Each row was made from one small tree. The marks that hang from a mark follow it in brackets, in alphabetical order. Every link used is in the known rows. Write each row's tree.
Known rows:
fivur(rila(vesas) tamevur): |   6 |   0 | -12 |   0 |   7 |   8 |  -6 |  -5 |  -3 |  16 | -12 | -23 |  36 | -14 |  -7 |  -2 |  10 |   7 |  18 |   5 |  -4 | -21 |   7 |   3 | -33 | -26 |  -6 |
fivur(dezetok tamevur(pomimo)): |   8 |  -2 |  -4 |   9 |   9 | -32 | -35 | -13 |   1 |  10 |  -1 | -36 |  26 | -15 |   0 | -15 |  11 |  -1 |  13 |  -8 |   4 | -21 |  25 |  13 | -37 | -14 |   0 |
dezetok(fivur suko(vesas)): |   1 | -18 | -15 |  29 |   8 | -44 | -21 | -36 |  -1 |   8 |   3 | -24 |   2 |  18 |  14 |  12 |  -3 |  -3 |  13 |   0 |   6 | -14 |  33 |   6 |  15 |  -1 | -11 |
suko(dezetok(fivur) vesas): |  -3 |  -7 |  -7 |  18 |  23 |  -4 | -18 | -27 |   7 |   6 |  22 | -29 |   7 |   3 |  -9 |   8 |  -1 |  -3 |  17 |   6 |   1 | -17 |  27 |  10 |  12 | -16 |  -5 |
koro(rila(vesas)): |   1 |  -7 |   7 |   0 |  16 |   1 | -10 |  -8 |   0 |  10 |   2 |  -5 |  32 |  14 |  -4 |   7 |   7 | -11 |  15 |  -9 |  -8 | -15 |  13 |  12 | -13 | -19 | -10 |
koro(rila(daliv fivur(dezetok) vesas)): |   4 |  -1 |   6 |   6 |  24 | -37 | -45 | -21 | -10 |  20 |   2 |   2 |  38 |   7 |  -5 |   3 |   7 |  -6 |  14 |  -3 | -15 | -16 |  34 |  15 |   4 | -19 |  -2 |
suko(dezetok(fivur) vesas(rila)): |  -2 |   4 |  -9 |  24 |  21 | -10 | -19 | -21 |   9 |  10 |  14 | -26 |   5 |  -1 |  -6 |   3 |   3 |  -7 |  15 |  21 |   2 | -19 |  50 |   9 |   7 | -17 | -10 |
vesas(rila(fivur)): |   7 |   6 |  -4 |  13 |  20 | -21 | -27 | -26 |   0 |  12 |   5 |   7 |  13 |  19 |   6 | -13 |   0 |   0 |   6 |  20 |  -2 | -19 |  48 |  12 |   1 |  -9 |  -5 |
suko(dezetok vesas): |   3 | -12 |  -5 |   2 |  24 |  20 |  -6 | -15 |   3 |   5 |  24 | -22 |  12 |  -7 | -10 |   8 |  -1 |  -4 |  22 |   9 |  -2 | -12 |  30 |   7 |  -6 | -22 |  -5 |
tamevur(fivur pomimo): |  -6 |  -3 |   1 |  27 |  20 | -35 | -29 | -38 |   9 |   9 |  17 |   5 |   3 |   6 |  -9 |  -5 |  12 |   0 |   4 |   6 |  -6 | -20 |  31 |  15 |  -3 |   3 |  -4 |
fivur(dezetok(suko) rila tamevur(pomimo)): |   7 | -11 | -14 |  20 |  -7 | -33 | -46 |  -3 |  -7 |  15 | -22 | -29 |  26 | -17 |   0 | -13 |   8 |   8 |  18 |  -7 |   4 | -22 |  37 |  10 | -46 | -15 |  -2 |
fivur(dezetok rila(daliv koro vesas) tamevur): |   7 |   4 | -11 |  12 |  16 | -30 | -41 | -13 |  -7 |  16 | -28 | -17 |  46 | -31 |   3 |  -9 |   8 |  15 |  22 |   6 |  -3 | -15 |  32 |   5 | -26 | -33 |  -3 |
koro(rila): |   3 |  -8 |   7 |   6 |  10 |   3 | -16 | -15 |   6 |   6 |   1 |   9 |  24 |  14 |   0 |  -1 |  -4 |  -5 |  16 | -21 |  -4 | -14 |  -2 |  20 |  -5 | -17 |  -8 |
suko(dezetok vesas(rila(fivur koro))): |   2 |  -1 |  -4 |  15 |  33 |  -7 | -21 | -25 |   4 |   5 |  15 | -10 |  18 |   9 |  -5 |  -2 |   0 |   1 |  20 |  24 |  -1 | -17 |  70 |  10 |   0 | -23 |  -7 |
suko(dezetok vesas(rila)): |   3 |  -1 |  -5 |   9 |  22 |  14 |  -6 |  -9 |   5 |  10 |  17 | -20 |   9 | -10 |  -6 |   2 |   3 |  -9 |  19 |  26 |  -1 | -14 |  54 |   6 | -10 | -23 | -10 |
dezetok(suko): |   5 | -24 | -10 |   8 |   9 | -18 | -23 | -25 |  -3 |   5 |   5 |  -3 |  -1 |  14 |  17 |   4 |  -7 |   4 |  12 |  11 |   4 | -10 |  25 |   7 |  -7 |  -4 |  -3 |
fivur(rila): |   5 |  -7 |  -6 |  11 |   6 |  18 | -18 | -12 |  -3 |   8 |  -9 |  10 |  21 |   0 |  -4 |  -6 |  -6 |   7 |  14 |  -7 |  -2 | -13 |   4 |  10 |  -9 | -15 |  -5 |
dezetok(fivur(rila tamevur)): |   0 |   4 | -13 |  22 |   2 | -21 | -29 | -28 |   5 |  10 | -12 | -15 |  19 |   2 |  -2 |  -7 |  -1 |  12 |  13 | -12 |   4 | -25 |  -8 |  14 |   2 | -15 |  -5 |
vesas(rila(daliv fivur)): |   8 |  11 |  -4 |  13 |  22 | -31 | -37 | -31 |  -4 |  21 |   8 |  18 |  11 |  -1 |  10 |  -7 |  -1 |   1 |   7 |  31 |  -9 | -17 |  42 |   9 |  15 | -10 |  -2 |
fivur(rila(vesas)): |   4 |  -6 |  -6 |   6 |  13 |  16 | -12 |  -6 |  -8 |  11 |  -9 |  -6 |  29 |   0 |  -8 |   2 |   5 |   1 |  13 |   4 |  -6 | -14 |  17 |   4 | -17 | -16 |  -6 |
fivur(rila(daliv vesas)): |   5 |  -1 |  -7 |   6 |  16 |   6 | -21 | -10 | -14 |  21 |  -7 |   6 |  27 | -19 |  -3 |   8 |   4 |   1 |  14 |  15 | -13 | -12 |  12 |   0 |  -5 | -17 |  -4 |
rila(daliv fivur(dezetok) koro vesas): |   4 |  -2 |  -1 |  13 |  43 | -60 | -57 | -41 | -15 |  11 |   0 |  -1 |  38 |   9 |   8 |   1 |   6 |   9 |  12 |  19 |  -9 | -14 |  62 |   7 |  12 | -15 |   5 |
fivur(dezetok(suko(vesas(rila(daliv koro))))): |   9 | -14 |  -9 |  25 |  16 | -46 | -38 | -21 |  -6 |  10 | -11 | -14 |  15 | -10 |  21 |  -4 |  -2 |  -1 |  16 |  12 |   4 |  -5 |  68 |   5 |  -8 | -15 | -10 |
tamevur(fivur(rila(daliv)) pomimo): |  -6 |   4 |  -2 |  33 |  16 | -30 | -40 | -32 |   1 |  19 |   5 |  23 |   9 | -16 | -12 |  -3 |  10 |   5 |   8 |   8 | -14 | -19 |  26 |  12 |   1 |  -2 |  -3 |

Write each row's tree:
|  -5 |   1 | -11 |  20 |  16 | -10 | -41 | -29 |  11 |   2 |  -1 | -13 |  12 |   3 |  -5 |  -5 |  -5 |  19 |  19 |   7 |   5 | -25 |  10 |  18 |   0 | -22 |   3 | : suko(dezetok(fivur(rila(koro) tamevur)))
|   7 |  16 |  -4 |  19 |  25 | -52 | -42 | -35 |   0 |  17 |   1 |  11 |  22 |  -6 |  13 | -10 |   5 |   8 |   9 |  28 |  -5 | -23 |  53 |   9 |   2 | -15 |  -3 | : vesas(rila(daliv fivur(tamevur(pomimo)) koro))
|   7 |   3 |  -6 |   7 |  37 | -66 | -53 | -40 | -11 |  15 |  -2 | -16 |  44 |  -3 |   9 |  -3 |  11 |  15 |  15 |  21 |  -8 | -19 |  53 |   6 |   0 | -24 |   5 | : rila(daliv fivur(dezetok tamevur) koro vesas)
|   3 | -17 |  -5 |  16 |  35 | -62 | -50 | -36 | -11 |   0 |  -5 | -16 |  33 |  37 |  10 |  -2 |   5 |   9 |  13 |  15 |   2 | -17 |  79 |   8 |  -6 | -11 |   1 | : rila(fivur(dezetok(suko)) koro vesas)
|   8 |  -2 |  -7 |  19 |  17 | -44 | -45 | -24 |  -3 |  12 |  -4 |  -2 |  11 |  19 |  12 | -17 |  -1 |   1 |   7 |  20 |   3 | -17 |  71 |  13 |  -6 |  -8 |  -3 | : vesas(rila(fivur(dezetok(suko))))
|   7 |   6 |  -8 |  -8 |  29 | -36 | -30 | -33 | -12 |  25 |  17 | -16 |  31 |  -6 |   1 |   7 |  13 |   5 |  12 |  28 | -14 | -21 |  26 |   1 |   4 | -18 |   5 | : rila(daliv fivur(tamevur) vesas)
|  -2 |  -3 | -10 |  12 |  19 |  -8 | -16 | -27 |   9 |   8 |  19 | -41 |  12 |  -6 |  -9 |   7 |   3 |   2 |  21 |   6 |   2 | -21 |  20 |  10 |   2 | -23 |  -4 | : suko(dezetok(fivur(tamevur)) vesas)
|  10 | -17 | -14 |   8 |   4 | -41 | -37 | -20 |   0 |   8 |  -8 | -34 |  15 |  -5 |  16 | -12 |   1 |   8 |  17 |   1 |  10 | -15 |  32 |  10 | -30 | -18 |  -1 | : fivur(dezetok(suko) tamevur)
|   6 | -17 |  -7 |  14 |  18 | -47 | -53 | -34 |  -8 |   6 |   3 |  -7 |  15 |  28 |   7 | -11 |  -6 |   8 |  11 |   2 |   3 | -16 |  50 |  16 |   0 |  -5 |   4 | : rila(fivur(dezetok(suko)))
|   7 |   8 |  -3 |  18 |  24 | -25 | -29 | -30 |   2 |  11 |  -5 |  22 |  13 | -10 |  21 |  -6 |  -4 |   3 |  10 |  27 |  -3 | -10 |  39 |   7 |   6 | -15 |  -8 | : vesas(rila(daliv koro))
|   8 | -13 |  -7 |  24 |  31 | -69 | -60 | -48 | -12 |   9 |  -1 |   7 |  25 |   6 |  19 |  -1 |  -7 |  14 |  16 |  10 |  -4 | -11 |  63 |  10 |  19 | -13 |   1 | : rila(daliv fivur(dezetok(suko(vesas))) koro)
|   5 |  -3 |  -6 |  18 |  17 |  -2 | -33 | -25 |  -5 |   9 | -15 |  28 |  24 | -15 |   7 |  -2 |  -9 |  15 |  17 |   1 |  -6 | -10 |   7 |   9 |   7 | -19 |  -3 | : fivur(rila(daliv koro))
|   5 |  -2 |   3 |   2 |  11 | -17 | -27 | -25 |   5 |  12 |   4 |   3 |  33 |  21 |  -4 |  -7 |  -1 |   3 |  17 | -18 |  -6 | -23 |   5 |  22 |  -3 | -22 |  -4 | : koro(rila(fivur(tamevur)))
|  10 |   5 |  -5 |  13 |  22 | -18 | -12 | -24 |  -6 |  21 |  11 |  -2 |  21 |  -9 |   4 |   1 |   4 |  -8 |  13 |  18 |  -9 | -12 |  50 |   2 |  11 | -16 | -12 | : suko(vesas(rila(daliv fivur)))
|  -5 | -13 |  -7 |  42 |   9 | -48 | -45 | -23 |   0 |  14 |  -8 |  -9 |  13 |  -5 | -11 |  -7 |  13 |   0 |  12 |  -3 |  -4 | -17 |  64 |  12 | -18 |  -2 |  -8 | : tamevur(fivur(dezetok(suko(vesas)) rila) pomimo)
|  -4 |   0 |  -9 |  11 |  18 | -16 | -35 | -31 |  12 |   4 |  16 | -24 |   2 |   3 |  -3 |  -2 |  -2 |  10 |  15 |  14 |   5 | -24 |   7 |  17 |   2 | -17 |   4 | : suko(dezetok(fivur(tamevur)))
|   6 |   2 |   3 |   6 |  14 | -39 | -50 | -27 |  -2 |  19 |  -1 |   4 |  36 |  -3 |   1 |  -9 |   0 |   4 |  17 | -13 | -10 | -19 |  14 |  22 |   3 | -25 |   0 | : koro(rila(daliv fivur(dezetok tamevur)))
|   7 | -16 | -12 |  31 |  12 | -35 | -47 | -19 | -13 |  12 | -27 |   2 |  28 | -20 |  14 |  -2 |  -7 |  13 |  22 |  -1 |  -1 |  -6 |  54 |   5 |  -6 | -21 |  -8 | : fivur(dezetok(suko(vesas)) rila(daliv koro))
|  -6 |  -6 |  -6 |  31 |  22 | -22 | -30 | -42 |  11 |   2 | -11 |  26 |  14 |  10 |  -4 | -11 |  -2 |  19 |  13 |  -2 |  -3 | -15 |  25 |  17 |   8 | -15 |  -7 | : tamevur(fivur(rila(koro)))
|   0 |   9 | -12 |  19 |  17 | -14 | -15 | -20 |  12 |  13 |  13 | -39 |  10 | -10 |  -4 |   1 |   6 |  -3 |  18 |  22 |   3 | -22 |  44 |   8 |  -2 | -24 | -10 | : suko(dezetok(fivur(tamevur)) vesas(rila))
|   5 |   1 |  -4 |  -1 |  33 | -32 | -34 | -34 | -16 |  22 |  19 |  -1 |  25 |   4 |   1 |  11 |   8 |   0 |   9 |  27 | -16 | -17 |  34 |   2 |  15 | -10 |   4 | : rila(daliv fivur vesas)
|  -1 | -12 | -13 |  35 |  14 | -46 | -46 | -35 |  -1 |  18 | -12 |   7 |  11 | -17 |   0 |  -5 |   1 |   9 |  16 |   5 |  -6 |  -9 |  50 |  10 |   5 | -13 |  -7 | : tamevur(fivur(dezetok(suko(vesas)) rila(daliv)))
|   7 |   7 |  -5 |   4 |  19 | -40 | -42 | -37 |  -8 |  24 |  19 |   0 |  21 | -10 |   1 |  -2 |   6 |   7 |  10 |  13 | -12 | -24 |  15 |  10 |   6 | -10 |   7 | : rila(daliv fivur(tamevur(pomimo)))
|  -2 |  10 |  -9 |  23 |  17 | -18 | -19 | -17 |  10 |  14 |  16 | -42 |  10 | -12 |  -8 |   1 |  12 |  -8 |  16 |  22 |   2 | -25 |  48 |   8 |  -9 | -18 |  -9 | : suko(dezetok(fivur(tamevur(pomimo))) vesas(rila))
|  -3 |  -7 |  -6 |  30 |  15 | -27 | -43 | -32 |   7 |   8 | -14 |   9 |  14 |  -1 |  -9 | -18 |   1 |  12 |  12 |  -6 |  -1 | -14 |  34 |  18 |  -3 | -13 |  -5 | : tamevur(fivur(dezetok rila))
|   9 | -24 | -10 |  15 |  11 | -32 | -28 | -17 |  -6 |   6 |  -4 | -27 |  15 |   3 |  12 |  -3 |  -2 |  -3 |  16 |  -3 |   6 |  -6 |  50 |   7 | -15 | -10 |  -8 | : fivur(dezetok(suko(vesas)))
|   4 |  -1 | -21 |  28 |   4 | -59 | -24 | -34 |   2 |  22 |  -2 | -31 |   5 |  -8 |  21 |   7 |   4 |  -1 |  16 |  20 |   3 | -19 |  39 |   2 |   7 | -12 | -14 | : dezetok(fivur(tamevur) suko(vesas(rila(daliv))))
|   5 |  -3 |  -4 |  19 |  23 | -24 | -46 | -13 | -14 |  12 | -26 |  -1 |  40 | -19 |   2 |  -4 |   3 |   9 |  16 |   5 |  -6 |  -9 |  42 |   5 | -11 | -22 |  -3 | : fivur(dezetok rila(daliv koro vesas))
|  -6 |  -6 |  -5 |  32 |  26 | -36 | -41 | -34 |   5 |   4 | -19 |   4 |  26 |   6 |  -8 | -13 |   7 |  13 |  14 |   2 |  -2 | -14 |  52 |  14 |  -6 | -17 |  -6 | : tamevur(fivur(dezetok rila(koro vesas)))
|   8 | -13 | -18 |   8 |   1 | -26 | -35 |  -1 |  -9 |  16 | -26 | -40 |  33 | -13 |   3 |  -7 |  10 |   9 |  21 |   5 |   3 | -18 |  43 |   4 | -45 | -25 |  -5 | : fivur(dezetok(suko) rila(vesas) tamevur)
|   3 |  -1 |   6 |   0 |  18 |  -8 | -20 | -13 |  -5 |  19 |   5 |   6 |  29 |  -6 |   1 |  12 |   6 | -11 |  15 |   0 | -15 | -12 |   9 |  10 |  -1 | -19 |  -7 | : koro(rila(daliv vesas))
|   3 |   3 |  -6 |  11 |  12 |  -7 | -17 |  -7 |  -4 |  10 | -14 | -20 |  43 | -10 |  -7 |  -2 |  16 |   7 |  17 |   3 |  -4 | -24 |  24 |   3 | -39 | -21 |  -7 | : fivur(rila(koro vesas) tamevur(pomimo))
|  -1 |  10 | -12 |  23 |  15 | -39 | -35 | -34 |   0 |  14 | -15 | -12 |  29 |  -7 |   4 |   3 |   5 |  14 |  15 |   3 |  -3 | -23 |   7 |   7 |   8 | -19 |  -5 | : dezetok(fivur(rila(daliv koro vesas) tamevur))
|   7 |  11 |  -3 |  20 |  29 | -43 | -42 | -39 |  -1 |  12 |   0 |  25 |  17 |   5 |  16 |  -9 |  -4 |   8 |   8 |  28 |  -6 | -16 |  54 |  10 |  18 | -13 |  -3 | : vesas(rila(daliv fivur koro))
|  -7 |  -1 |  -2 |  32 |  13 | -22 | -33 | -29 |   6 |  12 |   2 |  14 |  11 |   0 | -16 |  -7 |  10 |   4 |   7 |   0 |  -9 | -21 |  28 |  15 |  -9 |  -1 |  -5 | : tamevur(fivur(rila) pomimo)
|  -3 | -10 | -15 |  34 |  13 | -54 | -48 | -35 |  -8 |  12 | -16 |   0 |  12 |   8 |  16 |  13 |  -2 |  12 |  13 |  15 |  -1 | -17 |  33 |   4 |  15 |  -4 |  -5 | : dezetok(fivur(rila(daliv koro vesas)) suko)
